Every row comes from one small tree of marks. Brackets hold a mark, then the marks that hang from it, in alphabetical order. Every link used is in the known rows. Which tree was each row made from?
In the rows, 128 means zero.
Known rows
(resi (lufe (fuma vibed))): [113 103 167 165  96 162  89 145 200 142 152 136 123 102 141  87 148 175
 141]
(nukufom (fina nuludu (vibed (fuma vifo)))): [ 97  73  91 121  91 122  48 124 134 111 150 133 108 123 122 134 135 168
  62]
(lufe (fuma vibed vifo)): [ 94 110 133 174 101 145  78 118 156 126 175 129 112  98 116 124 119 107
 140]
(nukufom (fina nuludu (vibed fuma))): [112  75 102  99 101 138  66 141 140 114 137 128 115 149 145 104 159 183
  64]
(resi (lufe fuma)): [117 112 141 166  98 158 118 124 174 132 141 131 133 114 122  74 140 186
 128]
(resi (lufe (fuma (vibed fina) vifo))): [ 66 100 136 164  86 137  90  83 172 112 162 136 112  73 125 124  96 187
 135]
(lufe (fuma vifo)): [ 97 119 106 176 104 143 104  96 131 116 163 122 121 112  95 111 112 118
 129]
(zutup (lufe (fuma vibed vifo))): [122 133 149 209 119 132  79 133 175 125 162 125 101  98 136 124 114 125
 125]
(lufe (fuma (vibed (fina nukufom nuludu)) vifo)): [101  93  78 168 111 119  88 137 124 116 175 133  95  66  93 138 128 139
 123]
(vibed fina): [109 128 128 118 112 143 124  73 114  94 124 113 135 137 155 113 127 151
 113]
(fuma lufe): [133 130 135 118 112 149 117 139 158 125 124 118 135 116 140  79 165 165
 104]
(resi (lufe (fuma vibed vifo))): [ 99  99 158 188  84 148  74 126 197 138 165 143 116  75 120 119 123 162
 139]
(fuma (vibed fina)): [105 120 154 115 109 144  95  93 141 105 137 120 125 124 175 129 136 140
 124]
(nukufom (fina nuludu)): [157  99  97 126 112 146  73 121 138 122 143 121 144 163 126  90 166 154
  78]
(nukufom fina): [142 108 135 130 112 138 104  94 129 112 129 111 153 169 139 116 144 147
  94]
(fina nukufom nuludu (vibed (fuma lufe))): [126  89 109 109 110 124 104 220 154 132 121 135  93  73 131 101 193 201
  78]
(fuma lufe (vibed (fina nuludu)) vifo): [ 96 109  95 108 100 136  58 128 168 113 158 135 108  68 128 103 143 173
  93]
(vibed fina fuma): [ 66 134 124 126 106 146 149  88 111  85 113 120 116 122 171  91 112 174
 120]

Write each row's tree
[121 114 145 116 120 118 132 150 142 113 121 118 117  77 150 131 158 179
 114]  (fuma lufe (vibed (fina nukufom)))
[121 103  99 133 110 112  84 161 149 120 149 136 103  46 116 138 154 172
  97]  (fuma lufe (vibed (fina nukufom nuludu)) vifo)
[102 108 130 187  89 144 102 106 168 128 154 136 126  88 101 105 114 172
 127]  (resi (lufe (fuma vifo)))
[122  84 113 153  97 113  74 180 128 127 140 142  87  71 122 161 156 152
  87]  (fina nukufom nuludu (vibed (fuma vifo)))
[ 57 136 111 102 108 144 162 108 130  88 108 119 114  98 159  62 125 212
 107]  (vibed fina (fuma lufe))
[119 110 118 111 109 153  65 122 152 116 150 131 117 118 161 101 158 148
 108]  (fuma (vibed (fina nuludu)))
[ 82 117  69 141 107 114 137 153 120  99 124 135  94  44 109 101 131 207
  90]  (vibed (fina nukufom nuludu) (fuma lufe vifo))
[ 87 103 115 173 112 112 119 107 113 106 160 122 103  72 107 164 105 132
 140]  (lufe (fuma (vibed (fina nukufom)) vifo))
[117 109 151 161 107 105 103 110 119 108 140 125 112  75 139 193 121 130
 125]  (fuma (vibed (fina nukufom)) vifo)
[ 91 115  81 165 104 116 125 130  98  97 132 136  94  66 123 131 120 169
 106]  (vibed (fina nukufom nuludu) (fuma vifo))
[ 87  74  79  97  92 120  59 147 155 113 145 132 105  99 112 106 146 209
  50]  (nukufom (fina nuludu (vibed (fuma lufe vifo))))
[ 87  92  93 107  90 134  62 171 169 122 143 142  91  70 124  96 157 188
  71]  (fina nuludu (vibed (fuma lufe vifo)))
[132 102 113 154 108 114  70 139 127 118 152 136 104  68 127 165 143 137
 109]  (fuma (vibed (fina nukufom nuludu)) vifo)
[ 68 126 108 148 107 104 170 125 107  88 111 125 101  49 123 127 109 201
 107]  (vibed (fina nukufom) (fuma lufe vifo))
[ 93  95 109 137  98 160  77 131 189 126 162 141 111  93 135  66 144 205
 121]  (resi (lufe (fuma (vibed (fina nuludu)))))
[116 117 153 138  98 136  72 140 178 130 148 130 120  78 137 123 146 143
 113]  (fuma lufe vibed vifo)
[112  86  99 130  99 109  88 203 149 127 134 141  86  46 109 131 167 189
  75]  (fina nukufom nuludu (vibed (fuma lufe vifo)))
[110 113 104  88 109 151  76 143 172 118 144 130 116  95 151  71 170 184
  96]  (fuma lufe (vibed (fina nuludu)))
[105 108 108 133  99 138  47 105 145 111 164 136 109  93 141 133 133 134
 106]  (fuma (vibed (fina nuludu)) vifo)
[ 72  81 115 101  92 112  90 118 145 102 131 121 113 105 124 131 124 199
  66]  (nukufom (fina (vibed (fuma lufe vifo))))
[106  92 149 159  98 103 105 152 117 115 127 130  95  75 134 188 134 146
 103]  (fina nukufom (vibed (fuma vifo)))
